What can hang from each mark:
J_130: J_240
J_742: J_536 J_963
J_240: J_130
J_963: J_130 J_742
J_158: J_581
J_432: J_536
J_581: J_158 J_432
J_536: J_158 J_432 J_742

Every row comes from one small tree of marks. The marks that hang from a mark follow it in brackets, in the order of their numbers. Every link used is in the known rows. Which tree was each row made from?
Known rows:
J_536[J_158 J_432 J_742[J_963[J_130]]]: [-0.23  1.39  2.85 -3.24  7.67  2.38 -4.86  2.23  4.18  5.33  4.95  5.37
 -1.07  1.82  3.33  5.07 -4.11 -0.77 -0.86  0.87]
J_963[J_130[J_240] J_742[J_536[J_158]]]: [ 0.44 -1.07  2.35 -0.80  4.46  1.88 -5.15  1.05  3.91  1.19  4.15  2.12
  1.15  0.59  0.01  2.39 -3.25 -1.99  0.03  1.41]
J_536[J_432 J_742[J_963]]: [ 0.10  0.96  1.04 -3.34  3.67  2.33 -3.28  2.23 -0.48  4.01  4.00  4.68
 -1.42  1.65  0.78  5.11 -1.05 -1.25  1.15 -1.19]
J_742[J_536[J_432] J_963[J_130]]: [-0.40  0.25  2.96  0.53  3.35  4.41 -5.46  5.41  2.00  4.38  2.23  3.69
  1.18  2.14 -1.99  5.29 -4.94 -4.46 -2.84  2.26]
J_158[J_581]: [ 1.37  1.89  2.60 -1.52 -0.01  0.05  0.74 -0.54  2.46  0.79 -0.30  1.05
 -0.50 -1.15 -1.76  1.74  0.65  1.31 -2.60  0.31]
J_158[J_581[J_432[J_536[J_742]]]]: [ 0.87  3.92  2.23 -3.41  3.42  1.20 -2.52 -0.71  2.99  0.88  0.61  1.64
 -0.16 -1.30 -1.54  4.26  1.41  0.66 -2.86 -7.34]
J_432[J_536]: [-1.04  0.31 -1.34 -0.27 -1.26  1.50 -3.60 -0.14  1.56 -0.38 -1.26 -2.53
 -0.49  0.40 -0.39  0.16 -1.18  1.41 -1.11 -3.22]
J_130[J_240]: [-1.87  0.08  0.96  1.17 -1.90  1.35 -1.42  1.84 -0.32  1.64  1.46 -1.75
 -0.42  2.99 -1.22 -1.08 -0.42 -0.54  0.80 -1.19]
J_581[J_158 J_432]: [ 2.75 -0.57  3.60  2.28 -2.62 -1.08  2.05  1.67 -2.48 -2.88  0.15  1.67
  2.83 -2.69 -0.04 -0.27 -0.83 -4.45 -1.01 -1.72]
J_581[J_432[J_536[J_158 J_742[J_963]]]]: [ 0.26  4.20  2.09 -0.68  4.94  2.05 -7.39  2.09  1.84  0.62  5.16  2.23
 -0.94 -1.61  1.83  4.56 -0.75 -0.13 -2.90 -4.77]
J_963[J_130[J_240] J_742]: [-2.00  0.61  0.05 -2.90  2.02  1.47 -2.39  1.25  0.58  1.26 -1.73  1.21
  2.06  2.51 -1.95  2.29 -1.00 -2.62  2.39 -2.48]
J_742[J_536 J_963[J_130]]: [-0.60  2.96  2.32  1.18  4.23  2.95 -5.76  4.47  1.59  2.84  0.41  2.85
  0.49  0.63 -0.64  7.07 -2.68 -4.45 -4.78  3.90]
J_240[J_130]: [ 0.16 -0.29 -0.04 -2.15  1.36  1.08  2.17  1.30  1.38  2.78 -0.61  2.38
 -0.17 -2.09  1.56 -0.08 -1.21 -1.33 -1.09 -0.21]
J_536[J_742]: [ 0.33  0.96 -0.65 -3.00  4.25 -0.39 -0.51 -1.82  0.17  1.39  1.42  2.45
 -1.67  0.69  2.80  3.16  1.32  0.10  1.40 -0.82]
J_963[J_742]: [ 1.39 -0.52 -1.36 -3.41  1.43 -0.35 -0.35 -1.38 -0.98 -2.23 -0.66  2.59
  1.36 -1.76 -0.93  1.89  1.12 -0.73  2.71 -1.81]
J_963[J_130 J_742[J_536[J_158]]]: [ 2.29 -1.25  1.41 -2.23  6.63  0.47 -3.86 -0.73  4.49 -0.58  2.78  3.92
  1.53 -2.13  1.17  3.46 -2.63 -1.52 -0.77  2.52]
J_158[J_581[J_432]]: [ 1.72  2.69  4.01 -0.06  0.37  0.07  1.42  1.33  1.15 -0.07  0.51  1.59
  2.03 -2.12 -3.87  0.81  1.13 -0.73 -3.14 -3.40]
J_742[J_536 J_963]: [ 0.86  1.93  1.97  1.75  1.39  2.24 -5.17  3.50 -0.54  0.97  2.97  2.11
 -0.55 -0.63 -0.87  5.27 -0.97 -3.07 -3.49  3.37]
J_158[J_581[J_432[J_536[J_742[J_963]]]]]: [ 0.50  6.73  3.25 -2.97  3.58  2.58 -5.78  2.54  1.77  1.56  1.37  3.12
 -0.50 -1.44 -2.19  8.10  1.23 -0.76 -4.81 -6.16]
J_158[J_581[J_432[J_536]]]: [ 0.52  2.98  2.92 -0.23 -0.81  1.54 -2.26  1.33  2.80 -0.53 -0.77 -0.93
  1.46 -1.69 -4.37  1.04 -0.09  0.69 -4.24 -6.63]

Write each row's tree:
[ 0.81 -0.61  4.46  1.08  4.60  3.69 -6.28  4.46  4.65  4.18  5.83  3.67
  0.48  0.85  0.22  3.54 -6.40 -2.22 -3.63  3.93]	J_742[J_536[J_158 J_432] J_963[J_130]]
[-2.22  0.28  3.99  1.52  1.25  5.66 -6.75  7.17  1.65  6.42  3.66  1.78
  0.77  4.94 -3.17  4.14 -5.43 -4.99 -2.04  1.19]	J_742[J_536[J_432] J_963[J_130[J_240]]]
[-3.72  4.00  2.50  0.89  0.93  3.56 -5.17  5.93  0.39  4.47 -0.55  0.31
  0.25  4.13 -1.44  4.28 -2.19 -3.58 -2.30  0.49]	J_742[J_963[J_130[J_240]]]
[ 0.53  2.20  3.76  1.79  5.41  2.22 -6.73  3.71  4.24  2.44  3.93  2.85
 -0.11 -0.55  1.59  5.34 -3.85 -2.50 -5.44  5.61]	J_742[J_536[J_158] J_963[J_130]]
[ 2.89  1.98  5.57  0.68  1.57 -0.63  0.44  0.54  3.85 -0.38  3.96  1.80
  1.17 -3.57 -1.60 -0.91 -0.26  1.30 -3.79 -1.72]	J_536[J_158[J_581[J_432]]]
[-3.46  4.96  1.81 -1.98  5.27  2.92 -5.78  4.01  0.66  5.78  0.95  2.73
 -1.34  4.48  1.11  7.50 -0.73 -3.41 -1.02 -0.20]	J_536[J_742[J_963[J_130[J_240]]]]
[-2.76  5.22 -0.54 -3.52  5.98  3.00 -7.85  2.03  2.70  3.70 -1.65  1.90
 -1.43  2.15  1.77  8.90 -1.42 -1.56 -2.98 -2.26]	J_432[J_536[J_742[J_963[J_130]]]]
[-1.29  2.29  4.87  3.00  3.48  3.54 -7.99  5.43  3.89  4.21  5.37  0.96
 -0.69  2.27  0.58  4.32 -4.42 -2.85 -4.72  4.41]	J_742[J_536[J_158] J_963[J_130[J_240]]]
[ 2.01  0.72  1.66 -1.14  0.33 -0.15 -1.91 -0.28 -0.52 -2.02  0.27  1.46
  0.60 -1.90  2.18  3.36 -0.46 -2.87 -0.89 -5.78]	J_581[J_158 J_432[J_536[J_742]]]
[ 1.78  2.47  2.11 -4.17  4.47  0.31 -4.18 -3.17  7.13  1.56  3.34  0.94
 -3.23 -1.48  2.50  3.55 -0.44  4.94 -3.33 -2.06]	J_432[J_536[J_158[J_581] J_742]]
[ 1.38  5.13  3.11 -3.68  4.59  1.78 -7.41 -0.16  5.90  2.42  4.08  2.65
 -3.69 -1.56  1.85  7.25 -0.48  3.37 -5.21 -1.08]	J_432[J_536[J_158[J_581] J_742[J_963]]]
[ 1.11 -0.95  2.63  1.06  0.54  3.68 -4.71  4.40  0.01  2.81  4.72  2.94
  0.07  0.76 -2.08  3.70 -3.43 -2.66 -1.81  1.75]	J_742[J_536[J_432] J_963]
[ 1.52  1.40  2.88 -1.29  0.06  0.83 -3.70 -1.33  6.85  0.16  1.95 -1.58
 -1.61 -2.15 -0.02  0.45 -1.79  4.91 -4.45 -1.48]	J_432[J_536[J_158[J_581]]]
[ 2.68  2.00  5.11 -4.11  5.06  1.74 -3.33  1.04  4.70  4.36  7.18  5.96
 -2.51 -0.54  1.29  5.07 -1.88  2.20 -2.14  0.57]	J_536[J_158[J_581] J_432 J_742[J_963]]
[ 2.78 -4.49  2.99  1.23  1.56  1.54 -2.34  0.63  3.89  1.42  7.67  1.71
 -0.28 -0.32  0.62 -1.67 -4.75  0.88 -0.58  2.15]	J_742[J_536[J_158 J_432]]
[ 1.76 -2.55  1.45 -3.13  4.81  0.27 -0.95 -1.71  3.41  2.81  6.77  3.16
 -1.71  0.68  3.47 -0.36 -2.35  2.44  2.27 -0.87]	J_536[J_158 J_432 J_742]
[-0.68 -0.25  0.98 -1.37  3.17  2.46 -4.10  1.65  1.39  1.49  0.56  1.93
  1.85  2.08 -2.31  4.02 -1.66 -4.04  0.75 -0.23]	J_963[J_130[J_240] J_742[J_536]]
[ 3.04  2.02  3.35 -3.96  5.58 -1.08 -0.66 -3.10  5.52  1.81  4.65  3.60
 -2.87 -1.90  2.89  3.06  0.80  3.60 -2.23  1.05]	J_536[J_158[J_581] J_742]
[ 2.81 -1.63  4.86 -1.70  0.50  0.73  0.24 -0.33  5.71  2.16  5.09  1.96
 -0.49 -0.93 -0.97 -1.74 -3.12  3.68 -1.37  0.09]	J_536[J_158[J_581] J_432]
[ 5.41  0.50  5.16 -1.37  4.10 -0.14 -1.75 -0.42  3.64 -2.70  6.00  5.02
  2.50 -5.68 -2.98  2.62 -0.15 -0.77 -2.51 -1.31]	J_963[J_742[J_536[J_158[J_581[J_432]]]]]
[ 1.30  0.19  2.52 -2.61  4.83  1.84 -4.09  1.31  2.11  3.58  7.37  4.90
 -2.17  0.46  3.22  3.40 -2.52  0.71  0.53  0.24]	J_536[J_158 J_432 J_742[J_963]]
[ 5.44 -3.30  4.38 -3.60  3.03  1.21 -1.87 -1.25  5.39  0.06  6.75  5.20
  0.67 -3.23 -2.24  1.73 -2.96  1.48 -0.35  0.49]	J_963[J_742[J_536[J_158[J_581] J_432]]]
[ 1.06 -0.36 -0.05 -2.69  5.34  1.09 -2.82 -0.01  1.79 -0.29 -0.98  3.64
  2.35 -0.81 -1.01  5.09 -1.44 -3.64 -0.01  0.99]	J_963[J_130 J_742[J_536]]
